What can hang from each mark:
q_711: q_347
q_33: q_915
q_347: q_558
q_841: q_558 q_915
q_915: q_67 q_347 q_547
q_547: q_558 q_915
q_558: q_33
q_67: q_558 q_915

Every row comes from one small tree of marks. The marks that hang from a mark follow it in brackets, in the order of their numbers. Every link used is in the known rows. Which tree was each row made from?
Known rows:
q_915{q_67{q_558} q_547}: [-2.10  0.85 -0.63  1.30 -1.97  2.58 -1.37 -0.10  0.89  0.96 -0.64  0.98
 -1.88 -2.37  0.11  2.52  0.10  0.21  0.73  1.74 -0.13 -0.24]
q_841{q_915{q_547{q_558}}}: [-2.70  1.03 -0.03  3.20 -1.22  3.36 -0.10 -3.11 -0.37 -0.94 -2.16  1.41
  0.02 -1.14 -1.49  3.22 -2.03  0.05 -0.02  2.20  0.52 -1.59]
q_558{q_33}: [-1.22  1.64  0.36  3.58 -2.06  3.26 -4.74 -0.99  1.28 -1.45 -3.09  0.66
  0.41 -4.14  0.19  0.92  0.43 -0.40  0.48  1.33 -1.22 -1.57]
q_67{q_558{q_33} q_915}: [-1.80  1.47 -1.72  2.77 -2.71  4.58 -2.56  2.23  2.66 -1.60 -2.87 -0.17
  0.95 -3.04 -0.81  0.53 -0.30 -0.64  0.69 -0.23  0.42 -1.08]
q_347{q_558{q_33}}: [-0.73  1.49  1.41  3.86 -1.55  2.09 -4.95 -1.94  1.84 -0.82 -2.66  0.12
 -0.13 -3.51  1.64  1.10 -0.09 -0.22  0.00  0.72 -1.35 -2.19]
q_711{q_347{q_558}}: [-0.01  2.17 -0.10  5.35 -0.80  0.76 -4.72 -0.78  1.51  0.15 -1.28  0.01
 -0.31 -3.06  0.71  4.34 -1.05 -0.86  1.02  0.24  0.11 -2.19]
q_915{q_67 q_347 q_547}: [-1.33  0.82 -1.79  1.02 -1.32  0.42 -1.28 -0.64  0.75  1.44  0.42  1.04
 -2.33 -2.14 -0.06  2.39  0.36 -1.03  0.23  3.25 -0.06 -1.16]
q_841{q_558 q_915{q_347 q_547}}: [-1.44  0.29 -0.21  1.98 -0.77  3.51  1.64 -4.29 -0.44  2.81 -1.07  1.11
 -0.65 -2.94 -1.33  5.18 -1.52  0.20 -0.35  3.10  1.13 -1.74]
q_558{q_33{q_915{q_547}}}: [-1.15  1.60 -0.15  2.65 -2.09  3.59 -3.28 -2.04  1.56  0.11 -4.70  1.25
  0.03 -1.69 -0.55 -0.32  0.10 -0.40  0.32  1.87 -0.65 -1.82]
q_67{q_558 q_915{q_347}}: [-1.40  1.31 -3.15  1.62 -2.07  3.84 -1.37  3.82  2.02 -0.97 -1.00 -0.28
  0.41 -2.19 -1.08  3.00 -1.37 -1.91  0.29  0.38  1.18 -1.19]
q_558{q_33{q_915{q_67 q_347}}}: [-1.48  1.57 -0.77  2.62 -2.27  2.69 -3.11 -0.21  1.97  0.06 -3.62  1.18
 -0.41 -3.39 -0.39 -0.53  0.45 -0.38  0.81  1.87 -0.89 -1.76]
q_841{q_915{q_67{q_558{q_33}} q_347 q_547}}: [-2.70  0.55 -1.00  3.08 -1.77  2.43 -0.02 -2.50  1.65  1.61 -1.35  1.09
 -1.27 -2.39 -1.05  0.89 -0.09  0.12 -0.12  2.56  0.64 -0.20]
q_33{q_915{q_67 q_347 q_547{q_558}}}: [-1.90  1.30 -1.43  0.60 -1.60  2.01  0.41  0.46  0.56  0.41 -1.94  1.60
 -1.60 -0.01 -1.29  1.38 -1.16 -0.82  0.48  2.50  0.03 -2.17]
q_711{q_347}: [-0.44  2.29 -1.04  5.06 -1.14  1.65 -4.54  0.21  0.87 -0.33 -1.45  0.45
  0.12 -3.51 -0.45  4.57 -0.87 -1.06  1.47  0.78  0.30 -1.72]
q_711{q_347{q_558{q_33{q_915}}}}: [-0.05  2.31  0.11  5.75 -1.24  1.27 -4.76 -1.40  2.49  0.46 -3.19  0.19
 -0.08 -2.49  0.35  1.70 -0.48 -0.60  1.02  0.17 -0.11 -2.36]
q_711{q_347{q_558{q_33}}}: [-0.03  2.20  0.48  6.01 -1.12  0.73 -5.12 -1.37  2.37  0.02 -1.99 -0.12
 -0.26 -3.16  0.74  2.11 -0.06 -0.65  0.85  0.17 -0.32 -2.15]
q_547{q_558{q_33} q_915{q_67}}: [-2.85  1.80  1.28  2.18 -2.19  3.43 -0.02  0.54  0.79 -6.41 -1.76  1.01
 -0.58 -1.73 -1.86 -1.41 -0.50  0.69  1.72  0.27 -1.51 -1.66]
q_558{q_33{q_915{q_67 q_347 q_547}}}: [-1.34  1.34 -0.89  2.15 -2.11  2.20 -2.30 -1.36  2.02  0.99 -3.39  1.26
 -1.04 -1.94 -0.54 -1.01  0.77 -0.46  0.37  2.45 -0.64 -1.62]
q_915{q_347}: [-0.71  1.41 -1.33  2.08 -1.27  2.21 -3.25  0.95  0.54 -0.67 -0.72  0.49
 -0.29 -3.14 -0.22  3.80 -0.87 -2.00  0.04  2.05 -0.28 -1.75]
q_33{q_915{q_67 q_547}}: [-1.71  1.27 -1.41  1.16 -1.86  2.95 -1.78 -1.12  0.42  1.23 -3.29  1.86
 -0.92 -1.79 -0.48  2.24 -0.95  0.17  1.24  2.38 -0.07 -1.61]
q_67{q_558}: [-1.58  1.42 -0.16  2.25 -2.02  4.62 -3.17  1.81  0.86 -1.02 -1.80  0.38
  0.11 -3.37 -0.03  3.79 -1.21 -0.75  0.49  0.33 -0.24 -0.60]

Write each row's tree:
[-1.71  1.63 -0.30  2.93 -2.45  3.39 -3.65 -0.78  1.64 -0.31 -4.39  1.34
  0.01 -3.83 -0.16 -0.21  0.29  0.48  1.24  1.52 -1.09 -1.68]
q_558{q_33{q_915{q_67}}}
[-1.23  1.06  0.87  1.85 -2.06  4.43 -1.20 -1.54  0.54  1.48 -3.40  1.17
 -0.16 -5.11 -0.16  2.45 -0.06  1.34  1.25  1.50 -0.78 -2.18]
q_841{q_558{q_33{q_915{q_67}}}}
[-1.07  0.74 -0.23  1.99 -1.31 -0.53 -1.88 -2.18  2.22  1.80 -0.15  0.48
 -2.71 -1.80  1.16 -0.15  1.14 -0.60 -0.40  2.67 -0.69 -1.56]
q_915{q_67 q_347{q_558{q_33}} q_547}
[-2.21  1.44 -0.27  1.63 -2.14  4.35 -1.28  1.10  0.72 -3.87 -1.29  0.89
 -0.60 -3.08 -1.14  1.82 -1.23  0.48  2.01  0.29 -0.60 -0.35]
q_547{q_915{q_67{q_558}}}
[-1.78  0.44  1.19  3.21 -1.42  4.28  0.51 -5.70  0.17  2.23 -2.91  1.21
 -0.10 -3.74 -0.99  2.70 -0.43  1.46  0.03  2.51  0.39 -1.61]
q_841{q_558{q_33} q_915{q_547}}
[-0.72  1.31 -2.65  2.23 -1.37  1.74 -2.50  1.25  1.71 -0.97 -1.04 -0.19
  0.30 -2.39 -0.02  3.13 -1.47 -1.73  0.27  1.05  0.64 -2.61]
q_67{q_915{q_347{q_558}}}
[-0.38  1.36  0.17  3.02 -1.23  1.28 -3.87 -0.68  1.97 -0.31 -1.30 -0.03
 -0.68 -2.89  1.01  1.35 -0.05 -1.56 -0.56  1.47 -0.91 -2.20]
q_915{q_347{q_558{q_33}}}
[-1.47  1.33 -2.42  1.59 -1.67  1.80 -0.09  1.01  1.62 -1.66 -1.14  0.19
 -0.26  0.05 -1.66  0.42 -0.56 -1.95 -0.22  1.66  0.71 -2.51]
q_67{q_915{q_347 q_547{q_558{q_33}}}}
[-2.49  1.60 -0.10  1.06 -1.56  2.60  1.15  2.09  0.17 -5.72  0.10  0.95
 -1.14 -0.93 -2.09  0.93 -1.57 -0.60  1.39  0.87 -0.75 -1.82]
q_547{q_558 q_915{q_67 q_347}}
[-1.34  1.26 -0.55  1.03 -1.00  1.38 -0.11  0.22  0.19 -0.92  0.03  0.70
 -1.43  0.49 -1.01  2.28 -0.90 -2.25 -0.78  2.46 -0.01 -2.12]
q_915{q_347 q_547{q_558}}
[-3.18  0.92 -0.19  4.13 -2.23  3.95 -1.81 -1.83  1.16 -0.12 -2.55  1.21
  0.05 -4.76 -0.58  1.99 -0.64  1.31  0.98  1.40  0.06 -0.28]
q_841{q_915{q_67{q_558{q_33}}}}
[-0.40  1.99 -0.07  5.14 -1.27  0.34 -3.69 -2.13  2.61  1.51 -2.56  0.46
 -1.10 -1.91  0.47  0.96  0.16 -0.11  1.07  0.71 -0.01 -2.07]
q_711{q_347{q_558{q_33{q_915{q_67 q_547}}}}}
[-1.87  1.89  0.53  2.39 -1.93  3.28 -1.32  1.08  1.09 -2.64 -3.16  0.91
  0.10 -1.09 -1.30 -0.04 -0.92 -1.05  0.13  1.08 -0.91 -2.68]
q_547{q_558{q_33{q_915{q_347}}}}
[-1.56  1.09 -1.94  0.57 -1.87  2.87 -0.44  0.69  1.37  1.95 -2.20  1.33
 -1.62 -0.82 -0.82  1.59 -0.76 -0.80  0.46  2.18  0.42 -1.06]
q_33{q_915{q_67{q_558} q_347 q_547}}
[-0.75  1.36 -2.20  2.69 -1.62  1.70 -2.83  0.77  2.38 -1.06 -1.62 -0.34
  0.33 -2.48  0.07  1.39 -0.62 -1.57  0.07  0.96  0.33 -2.59]
q_67{q_915{q_347{q_558{q_33}}}}
[-2.54  1.17  0.48  1.97 -1.90  1.45 -0.62 -0.99  0.69 -0.98 -1.02  1.24
 -1.80 -1.55 -0.41 -0.08  0.60  0.37  0.57  2.04 -0.89 -1.59]
q_915{q_67 q_547{q_558{q_33}}}
[-2.77  1.73  0.60  1.43 -1.82  3.51  0.41  1.37 -0.28 -6.31 -0.84  1.16
 -0.62 -1.53 -1.85  1.34 -1.78  0.37  1.93  0.37 -0.96 -1.74]
q_547{q_558 q_915{q_67}}
[-1.05  1.27  0.79  2.96 -1.71  1.90 -3.34 -2.63  2.15  0.80 -3.51  0.78
 -0.96 -2.09  1.25 -0.21 -0.01  0.40  0.29  1.27 -0.99 -2.18]
q_347{q_558{q_33{q_915{q_67 q_547}}}}
[-2.78  0.81 -0.91  3.68 -1.95  3.03 -1.07 -1.16  1.63  0.40 -1.62  0.97
 -0.47 -4.10 -0.87  1.57 -0.45  0.34  0.40  1.88  0.28 -0.34]
q_841{q_915{q_67{q_558{q_33}} q_347}}
[-1.89  1.40 -0.49  1.72 -2.13  3.46 -0.93  1.32  1.78 -3.59 -0.93  0.56
 -1.06 -2.52 -1.36 -0.20 -0.24 -0.35  1.31  0.71 -0.64 -0.43]
q_547{q_915{q_67{q_558{q_33}} q_347}}
